Each row was made from one small tree. The marks that hang from a mark follow it in brackets, in the order of their numbers. Every link used is in the known rows. Write each row's tree.
In the rows, zero is written as 128.
Known rows:
z_303[z_160[z_923[z_666[z_239] z_973[z_338]]]]: [107 120 121 142 135 107  99 112 163 137 167  69 143 123 136 163 120 130
 130 134 139 118 126 102 120 159 115 108 172 111 131 127 118 110 143 122
 126 144 178 105 147 184  59 113  79 133 152 153  93  92  64 165 142 159
 113 167 126 156 139 100 118 102 119 128 165 105 121 137 128 138 112 162
 113 113  64 131 111 121 146 110]
z_160[z_923[z_201 z_666 z_973]]: [114 133 130 170 148 106 105 103 165 114 193  78 145 112 111 160 123 134
 143 168 188 153 142  99 107 141 136 110 151 108 143 123 111  95 139 114
 108 138 167 110 132 167  96 154  34 146 156 132  85 119  64 184 167 184
 100 202  83 140 140  85 144  90 105 123 142 142  87 154 112 143  71 169
 173 130  67  99 117 109 148 139]
z_954[z_973[z_338 z_923[z_160 z_666[z_239]]]]: [ 67 112 119 110 168  82 136 110 164 136 151  83 145 138 115 190 122 103
 170 191 125 156 116  99 153 170 116 161 140 119 132 130 118 100 117  80
 140 111 154 142  97 147  81 123 111 171 127 135  83 107 110 166 145 177
  82 150 109 175 119 111 194  82 142 127 163 138  92 147 141 112 109 166
 136 119  79 120 110  98 144 129]
z_239[z_201[z_923[z_160]] z_666]: [140 131 159 172 146 104 126 117 111 117 177  43 118  97 151 154 134  66
 118 140  95 105 108 149 124 132 110 159 124  86 120 115 165  59 134 109
 129 118 144 148  98 188 153  77  73 123 145 119 166  99 105 156 144 159
  97 164  80  94 137  81 119 103 121 194 150 168 118 101 144 142 119 130
 146 138 121 149 102 110 110 122]
z_239[z_201]: [136 136 129 152 143 143 139 132 133 137 174  93 110 107 133 148 134 105
 129 122  91 114 107 143 124 128 129 142 122 116 116 111 137 101 159 145
 127 100 153 146 116 176 143 115 109 154 121 124 150 110 110 165 128 137
 112 129  85 109 115  98 135 121 131 169 159 145 129 118 110 147 100 130
 141 130 114 139 103 103 126 135]
z_201[z_923[z_666 z_973[z_303]]]: [101 127 126 130 177 115 109 102 166 109 151  81 156 136 127 191 137 116
 152 164 116 167 125 134 126 120 128 143 145  89  95 102 123  97 104  81
 108 133 125  91 132 155  82 119  68 162 150 127  94  94 106 162 117 172
  88 174  77 142 119 111 130  93 109 145 124 151 104 125 121 121  95 161
 145 124  77 100 106 122 125 146]
z_201[z_239 z_923[z_160 z_973] z_954]: [ 66 143 145 142 146 142 100  99 165 119 136 102 174 148 143 183 102  77
 161 196 100 167 168 115 138 104 181 175 128  62 111 127 153 120  76  92
 128 141 181  66 119 188  81 102  55 162 124 140  97 129  71 189  66 182
  81 209  61  96 144  97 106  53  96 208 127 136  77 128 172 122  98 200
 138  95  99  80  99 139 122 152]
z_954[z_973[z_303 z_923[z_160]]]: [ 87  93 118 104 170 112 126 112 166 137 148  97 148 156 137 188 126 114
 179 185 111 153 113 115 157 148 114 176 123 113 111 103 106 106 115  82
 141  77 139 149 107 141 109 112 135 190 137 127 103 107 100 165 151 171
  93 137  93 167 122 119 170  82 140 135 169 145 106 133 137 111 115 176
 109 119  89 126 115 101 139 125]
z_201[z_954[z_973[z_303[z_160] z_338 z_923]]]: [ 80 119 118 107 163 130 110 116 177 141 141  91 171 150 128 173 137  87
 167 176 100 143  96 119 153 132 143 200 149 103 115  72 148 117 120  83
 156  84 126 129  98 175  78 124 104 195 129 153 133 107 107 167 129 154
  81 139 110 156 122 124 150  93 125 172 181 129 108 133 170 106 127 175
 104  94  85 102 107 141 155 134]
z_303[z_160[z_923]]: [120 124 124 134 116 122  98 112 153 140 152  88 130 120 142 146 126 129
 114 120 133 106 113 106 115 137 118 117 157 113 126 105 116 118 148 134
 131 135 170 118 162 183  92 108 101 144 147 141 139  91  66 157 151 147
 118 153 134 137 139 108  96 104 114 144 170  98 137 140 131 145 135 160
  99 109  73 153 102 132 143 108]
z_666[z_239[z_201[z_923 z_954[z_973]]]]: [ 93 159 135 121 142 139 133 139 120 136 167 121 133 120 157 177 112  96
 144 146  62 132 128 152 130 137 140 144 136  93 121 132 145 139 125 128
 132 119 171  98  97 179 130 111 107 163 105 147 130 110 117 170  70 140
 102 125  72 106 139 112 133  95 130 192 144 144 104 116 128  93  99 176
 131 120 112  86 112 126 129 137]
z_160[z_923]: [118 141 120 125 119 127  97 110 142 127 167 110 122 114 128 127 131 113
 128 134 147 120 114 104 101 134 136 116 136 105 125  97 119 119 135 125
 138 132 156 121 133 162 114 152  92 156 140 117 145 113  92 159 148 142
 109 160 111 124 137 104 116 102 114 150 148 106 118 149 127 125 117 156
 147 144  74 143 100 125 142 108]
z_923[z_201[z_954] z_666[z_239]]: [ 81 169 121 167 152 115 127 122 149 118 168  82 159 125 130 199 114 134
 137 155 149 159 153 136 125 140 134 142 155 107 148 133 129 122 144 114
  95 146 155 105 138 178  98 155  48 147 140 160  79 112  85 192 133 184
  82 178  74 123 144 120 172  88 100 160 142 170  66 126 123 118  91 181
 172  79 113  56 119 126 168 174]
z_303[z_160]: [125 128 112 142 129 132 115 121 155 140 142  82 125 134 135 158 124 137
 117 112 106 103 113 127 123 129 117 125 152 123 121 119 123 117 148 136
 119 124 159 122 167 179  95  99 115 147 136 146 134  82  77 160 142 149
 121 137 130 138 122 122 104 118 115 140 171 107 135 126 123 151 142 158
  84  93  94 143 108 129 137 123]
z_973[z_303[z_160[z_923[z_201]]] z_338]: [127 102 126 114 181 105  93 116 167 141 142  73 165 127 146 157 168 109
 145 133 135 122  70 102 135 168 102 181 170 132 105  55 141 110 138 103
 141  86 114 117 140 175  50 135  99 160 168 130 119  90  97 159 165 133
  85 130 124 180 119 122 154 101 117 152 207 109 116 108 140 121 108 146
 117 115  49 153  86 127 159 106]
z_666[z_239[z_201]]: [115 157 121 129 137 137 143 146 114 140 178 113 119 118 152 164 115 113
 137 121  68 112 129 150 119 152 124 117 136 118 121 142 134 140 147 144
 127 114 171 115 111 172 137 126 128 146 108 134 125 108 115 168  91 127
 116 119  79 108 128 116 144 114 137 166 155 135 112 106 105 106  99 157
 139 132 116 112 109 110 133 129]
z_303[z_160[z_923[z_666 z_973[z_338]]]]: [112 117 123 147 135 109  97 106 171 134 165  63 141 119 130 156 129 131
 128 136 149 119 121  98 120 152 116 111 170 110 128 115 119 102 145 121
 126 138 168 112 150 181  62 114  72 138 158 149 104  95  64 164 154 162
 111 166 128 159 131  95 115 102 114 128 166 106 125 140 129 148 113 154
 115 113  62 140 108 120 147 113]
z_666[z_239[z_201[z_954[z_973[z_303]]]]]: [101 148 126 122 153 145 131 145 122 141 178 117 140 125 164 171 114  98
 155 139  58 128 126 152 139 148 131 145 139 103 120 128 146 143 139 130
 139  99 165 115  97 176 128 123 121 167 108 148 124 118 115 175  84 133
 105 115  72 115 134 115 148 102 136 182 163 142 107 104 125  96 100 172
 131 121 117  88 118 120 141 139]
z_923[z_201[z_239] z_973[z_303[z_160] z_338]]: [135 106 135 160 205 122 122 125 183 136 173  73 180 142 126 183 140 115
 164 177 129 144 117 112 140 149 118 170 155 142 122 104 142 116 120 117
 117  75 149  97 131 171  65 119  65 160 142 134  74 112  62 195 135 169
  89 163  72 167 125 114 160 102 107 141 206 139  86  99 125 134  58 192
 116  89  70  95  96 112 148 151]
z_973[z_338 z_923[z_201[z_954] z_666]]: [ 84 131 107 122 163  78 139  97 185 131 144  59 171 135 102 181 155  90
 148 186 180 154 100 107 121 163 124 194 146 130 120  78 131  90 136  64
 112  96 114 122 105 173  66 160  78 159 163 129 100  87 113 168 168 172
  63 182 111 165 117 121 200  97 135 152 170 145  85 137 147 116  86 137
 164  94  71 132  74 118 166 137]
z_954[z_973[z_303 z_338 z_923]]: [ 96  93 118  86 188 107 128 116 171 142 147  97 156 149 123 177 149  89
 180 183 106 148  76 111 157 153 107 192 137 127 105  74 123 109 114  76
 155  64 115 146  96 139  89 129 135 202 128 124 121 104 126 158 145 155
  80 122 107 184 114 129 182 102 145 138 188 131 113 127 141  97 109 163
 107 123  69 133  97 113 146 122]
z_239[z_201[z_954] z_666]: [140 142 143 173 135 135 120 134 118 121 193  51 133  99 140 134 140  57
 125 130  85  92 104 154 122 121 127 165 130  95 129 103 189  74 154 121
 150 102 137 159  80 195 155  98  74 144 126 140 181 120 104 165 139 149
  98 155  85  86 135  89 124 121 117 201 171 162 123 101 155 138 121 133
 145 129 134 126 110 129 129 133]
z_201[z_923[z_160 z_973[z_303 z_338]]]: [107 126 127 135 184  99 110 101 163 120 136  66 152 142 127 182 135 117
 156 179 116 157 120 114 138 144 140 160 141  92 102 115 144  90  99  80
 115 115 126  87 125 165  67 117  77 152 153 120  94  91  97 165 124 157
  96 168  77 149 110 102 133  80 114 143 133 133  92 126 129 128 100 160
 136 134  68 113 102 115 118 135]
z_954[z_973[z_303[z_160]]]: [108  98 132 116 177 137 112 125 158 139 153 103 141 141 139 180 130 123
 162 150  86 136 100 125 162 129 107 159 146 119 118 101 119 123 126 116
 147  94 142 145 134 152 105  98 125 192 122 146 121 111  94 167 139 159
 102 111 104 164 124 126 138 101 116 137 182 134 122 125 133 122 127 182
  85 105  88 111 124 122 140 137]
z_954[z_973[z_303 z_338 z_923[z_160]]]: [ 88  92 121  97 186  94 127 109 173 140 142  86 156 153 126 185 140  99
 182 192 117 155  92 101 164 166 110 193 133 122 111  91 122 102 114  71
 148  71 126 150  98 141  81 120 130 188 139 124 103 105 114 162 154 163
  79 130 106 187 115 118 188  83 144 137 182 136 101 130 145 107 110 162
 116 124  71 133 101 104 143 120]

Write each row's tree:
[ 99 110 110 141 190 102 107 125 176 128 178  57 174 140 134 195 129 127
 168 151 109 149 127 123 143 172 105 121 178 123 116 131 136 107 131  94
 118 118 139  99 115 163  38 133  81 143 148 158  42 105  91 172 117 159
  89 152  92 180 111 112 171 107 124 116 163 137  96 107 115 121  83 165
 138 122  73  94 119 110 149 135] : z_923[z_666[z_239] z_973[z_303[z_160] z_338]]
[ 73 122 168 112 166 148  87 113 138 115 144 111 183 135 164 179 131  25
 165 183  74 149 115 138 152  92 141 219 134  67 102  69 167 127  65  80
 170 122 147 107  95 177 116  84  68 192 115 140 157 138 105 177  80 182
  53 173  79 101 161 116 110  67  95 235 163 147 102 103 204  88 123 204
 116  92 103  88  91 161 132 139] : z_201[z_239[z_666] z_923 z_954[z_973[z_303]]]
[ 65 150 128 152 163  98 102  95 175 111 134  54 169 133 116 191 117 105
 154 194 135 180 150 115 138 129 171 165 151  61 123 123 159  79 101  67
 112 152 142  82 109 186  48 128  29 149 150 150  82 105  90 177 111 184
  77 205  78 131 123  89 133  61  99 170 110 149  70 147 159 131 106 163
 165 110  82  74 115 131 130 160] : z_201[z_923[z_160 z_666 z_973[z_338]] z_954]
[129 133 141 165 143 120 105 113 150 121 196  93 149 115 124 142 122 103
 143 171 161 126 136  98 104 134 134 124 138 116 140 117 129 108 123 124
 130 116 174 108 121 170 116 137  51 144 140 120 111 130  58 185 150 175
 105 197  81 119 153  90 123  94 104 150 167 131  94 136 131 131  78 187
 148 132  72 112 105 116 140 124] : z_160[z_923[z_201[z_239[z_666]] z_973]]
[131 132 154 166 155 128 125 139 122 127 192  52 134  95 132 142 141  48
 137 148  80  98  90 143 141 128 127 178 134  97 138  99 191  72 144 114
 164  95 137 170  65 192 143  96  71 157 117 145 176 127 111 167 141 154
  91 142  89 105 134  86 138 113 121 197 184 165 119 107 164 129 122 140
 136 126 122 117 114 127 128 135] : z_239[z_201[z_954[z_973[z_338]]] z_666]
[100 142 104 123 137 111 142 103 172 133 154  85 154 152 115 176 131 108
 143 181 150 141 118 125 112 134 134 173 124 124 117  89 118 111 134  87
 110  82 132 120 118 171 123 142 105 169 151 124 132  90  94 168 153 168
  94 178  98 131 128 128 157 103 135 157 161 140  99 135 135 117  98 162
 134  93  94 124  92 123 153 136] : z_973[z_923[z_201[z_954]]]
[111 121 122 142 119 114  96 107 158 137 156  76 134 117 141 160 128 131
 116 120 147 117 120 104 116 144 111 114 164 105 127 109 107 110 148 127
 123 151 174 124 164 183  82 110  86 138 158 150 121  92  66 160 156 160
 110 164 134 140 139 104 109 100 110 140 160 110 131 142 131 149 131 153
 114 106  76 148 105 125 148 108] : z_303[z_160[z_923[z_666]]]
[ 88 129 118 143 132  97 133  99 165 128 154  67 161 154 137 182 116  92
 147 194 154 140 147 110 122 145 127 182 117 114 123 117 127  99 122  82
 114  94 159 125 116 176 120 121  92 145 157 125 109 102  69 180 153 188
  84 206  91 120 140 111 165  78 129 175 164 151  80 128 158 129 102 172
 146  87 107 129  95 112 149 130] : z_973[z_923[z_160 z_201[z_239[z_666] z_954]]]
[ 79 112 127 136 166  94 142 104 170 130 157  80 139 142 116 203 114 128
 161 196 147 167 133 109 149 148 118 158 124 116 139 131  98  97 125  91
 119 108 162 151 118 149 112 115  93 174 138 133  84 106  82 178 166 200
  88 167  92 160 130 108 180  79 129 127 155 164  87 151 131 128 104 179
 133  98  95 107 121  94 143 145] : z_954[z_973[z_923[z_160 z_201 z_666]]]
[ 96 143 119 127 121 114  98 110 136 120 174 107 135 109 140 148 123 117
 134 133 153 136 135 105 106 152 124 101 151  99 128 118 108 123 135 116
 128 157 169 115 134 161  97 157  81 145 144 132 110 117  93 163 138 157
  97 172 107 127 145 102 137  91 116 145 138 122 107 147 123 117 107 156
 170 140  74 124 108 118 151 111] : z_160[z_923[z_666[z_239]]]
[ 96 103 109 176 177 101 104 101 180 112 176  38 160 149 127 195 109 153
 173 175 144 177 172 113 149 159 123 118 144  98 123 158 122  76 134  92
  95 130 147 125 134 156  63 129  63 137 165 143  27 121  64 183 154 186
  96 195  69 158 107  91 172  73 115 108 127 169  74 132 108 161  91 155
 171 131  99  94 142  84 134 154] : z_923[z_160 z_666 z_973[z_303]]
[ 77 139 119 166 141 100 131 116 132 123 166  65 126 120 152 189  97 135
 138 141 125 150 172 127 136 175 118 108 139  98 138 180 119  98 150 120
  98 160 183 131 133 171  97 125  86 118 148 147  54 113  84 177 130 174
  96 175  84 121 127  92 176  72 123 147 121 167  78 125 114 144 107 143
 184 124 122 111 126  84 141 140] : z_923[z_160 z_666[z_239[z_201]]]
[131 140 142 165 153 132 131 125 135 125 169  89 143 122 131 163 134  98
 128 147 132 118 129 129 118 125 121 156 130 135 143 114 138 117 125 130
 119 114 157 129 140 165 139 119  74 150 128 121 128 121  75 185 144 175
  90 173  83 112 144 121 143 105  95 166 182 149  93 108 132 134  96 181
 138  92 113 111  88 122 143 148] : z_923[z_201[z_239[z_666]]]
[ 59 126 133 115 137 152 114 114 162 135 145 122 166 152 142 178 105  66
 170 188  95 150 146 111 152 115 155 189 121  94 122 111 137 139  99 103
 153 113 184 122 105 171 109 116  99 189 105 146 116 145  82 186  89 184
  73 173  87 115 146 113 145  70 113 199 163 135  94 133 182 112 116 200
 121  85 112  94 103 133 145 143] : z_201[z_239 z_954[z_973[z_923[z_160]]]]
[ 94 103 110 169 191  84 107 105 183 118 166  32 164 141 117 192 121 136
 177 179 147 173 148  98 153 177 122 133 154 106 123 148 138  68 130  80
 104 120 138 122 121 155  32 141  59 133 166 142  25 117  76 179 158 182
  83 188  80 175 100  88 188  78 117 109 144 161  72 126 118 155  89 144
 176 137  80 101 130  85 140 147] : z_923[z_160 z_666 z_973[z_303 z_338]]
[ 89 118 148 122 169 150  96 127 144 127 158 102 181 133 150 155 135  27
 170 168  76 128 105 122 158 117 136 206 140  98 122  78 183 123  93  95
 183 102 146 137  87 166 103 111  82 189 109 148 142 153 104 181 100 170
  57 157  92 125 145 119 145  89 101 211 197 141  98 101 200 102 125 191
 120  96 109  97  97 152 151 137] : z_201[z_239[z_666] z_954[z_973[z_303 z_338]]]
[ 52 146 142 120 143 149  98  95 154 111 127 119 174 131 152 185 125  57
 144 166 107 169 142 129 130  93 158 186 135  66 101  85 143 130  83  92
 129 164 164  82 130 183  90 116  53 174 127 143 125 128 103 178  72 183
  51 198  85  95 151 114 120  68  92 225 126 142  93 122 177 110 108 177
 155  79 104  93  81 154 142 154] : z_201[z_239 z_923[z_666] z_954]
[126 127 151 160 142 124 128 135 126 127 197  51 134 105 139 148 133  49
 141 157  84 102  98 148 136 125 121 178 125  96 129 100 178  72 142 106
 158  89 143 170  64 187 162  91  81 156 126 142 177 121 107 165 141 160
  96 156  85 101 138  87 136 112 131 197 177 169 123 111 164 127 119 146
 131 124 125 123 114 123 129 131] : z_239[z_201[z_954[z_973[z_923]]] z_666]
[ 41 136 159 113 159 148 104 102 154 114 129 127 175 132 148 199 119  56
 160 184  99 178 141 124 152  93 160 192 136  60 112  93 135 134  69  89
 141 161 175  96 118 174  92 102  53 191 112 151 116 138 100 181  70 197
  47 186  79 108 155 110 129  59  93 217 134 154  92 130 184 100 110 199
 139  79  97  72  95 148 140 158] : z_201[z_239 z_923[z_666] z_954[z_973]]
[ 94  85 122  89 186 103 122 115 177 147 143  86 159 150 131 183 150  95
 174 174 105 139  75 110 161 158 100 192 148 128 107  73 122 111 117  79
 155  69 123 143 104 151  75 106 133 193 138 135 115  95 110 158 152 156
  83 116 121 192 115 128 169 101 144 136 203 125 122 124 145 107 116 166
  88 107  63 139  99 115 148 117] : z_954[z_973[z_303[z_160] z_338 z_923]]
[ 94 145 116 142 142 125 131 124 130 124 177  90 129 114 143 179 120 117
 135 122 108 138 141 142 125 150 117 111 148 110 124 140 120 116 148 127
 109 147 162 126 126 165 109 135  94 142 130 147  92 115 110 168 113 160
  93 150  89 124 126 111 165 105 126 149 136 155 102 118 107 125 102 144
 168 123 116 109 112 105 146 143] : z_923[z_666[z_239[z_201]]]
[ 71 119 126 131 162  94 147 112 161 131 160  87 143 144 124 207 108 130
 164 195 138 164 141 109 150 157 116 151 126 114 142 143  98 106 122  93
 117 112 170 141 113 150 115 116 101 168 135 137  75 106  86 179 156 199
  89 163  92 161 134 108 182  77 134 129 154 160  82 145 129 116  99 187
 131 102  97  99 125  95 146 146] : z_954[z_973[z_923[z_160 z_201 z_666[z_239]]]]
[ 60 122 134 108 146 143 116 112 164 137 141 115 171 146 137 169 119  53
 172 193  99 151 129 102 155 127 156 199 130  98 122 100 147 132  95  97
 160 107 172 121  98 170  91 122  97 190 107 145 115 143  95 185  95 176
  65 170  93 126 138 114 158  69 120 200 177 130  91 129 187 108 111 192
 128  86 101 100  94 132 148 140] : z_201[z_239 z_954[z_973[z_338 z_923[z_160]]]]
[126 117 124 141 133 116  99 113 165 140 163  73 139 124 129 146 128 127
 129 136 134 109 114  98 118 147 124 116 165 116 126 112 126 109 144 126
 132 122 167 106 146 183  70 111  89 145 149 142 122  91  63 165 151 149
 123 156 130 152 131 100 100 110 117 132 174  96 129 140 127 148 118 163
  99 116  59 142 106 128 139 107] : z_303[z_160[z_923[z_973[z_338]]]]
[107  96 131 110 192 123 113 128 160 144 143  92 148 135 132 172 148 110
 164 152  92 135  78 112 167 148 111 174 158 126 120  87 135 116 120 107
 156  89 131 144 120 150  76 111 118 191 123 143 120 107 109 163 145 150
  88 103 112 184 116 126 157 104 121 132 197 124 118 121 140 116 122 171
  90 111  73 121 109 122 147 129] : z_954[z_973[z_303[z_160] z_338]]
[105 117 137 152 129 117 104 109 158 132 161  81 141 118 148 169 126 128
 118 131 161 124 129 103 117 143 110 129 158 113 136 111 104 117 145 133
 117 148 186 116 169 188  84 107  69 141 157 148 111  97  53 173 158 176
  99 178 123 140 151 102 117  90 106 152 175 120 115 134 135 148 110 169
 120  88  73 141  99 122 156 119] : z_303[z_160[z_923[z_201[z_239] z_666]]]
[117  97 120 111 176 107  85 113 166 136 140  70 161 124 149 157 169 103
 148 126 132 126  72 103 138 169  97 172 179 124 100  55 139 107 140  94
 145 101 113 123 137 171  40 135 101 158 169 135 113  93 104 153 164 136
  78 133 134 184 118 118 154 102 121 148 195 109 122 110 142 122 116 134
 125 123  52 159  85 126 161 105] : z_973[z_303[z_160[z_923[z_666]]] z_338]
[117 152 141 167 149 140 121 124 142 123 165  93 159 127 133 162 126  86
 134 159 129 128 133 132 122 116 141 173 129 118 142 105 154 121 124 123
 122 115 153 121 127 180 129 126  59 159 127 136 135 127  73 193 133 178
  78 183  77 101 148 120 137  95  90 191 179 153  84 114 157 128 104 190
 140  79 119  89  95 138 152 156] : z_923[z_201[z_239[z_666] z_954]]
[142 134 141 188 171 132 132 127 159 118 197  76 156 133 113 169 117 109
 149 180 130 130 146 124 121 124 130 137 130 133 142 140 143 105 119 125
 113 100 167 113 119 163 125 116  53 151 124 125  92 125  57 195 135 187
 105 190  58 124 137 104 140 108  98 140 178 155  84 112 120 141  69 198
 133 103 105  82 109 113 133 157] : z_923[z_201[z_239[z_666]] z_973]
[ 97 125 139 151 124 122  97 106 162 129 156  82 150 117 146 167 126 121
 121 135 160 125 132 105 119 137 120 135 162 105 135 102 110 119 144 129
 119 146 184 113 165 198  84 109  64 143 156 154 114 104  52 176 152 177
  98 182 124 133 153 101 114  83 101 165 170 122 112 134 144 149 116 172
 120  82  79 128 103 130 157 125] : z_303[z_160[z_923[z_201[z_239 z_954] z_666]]]
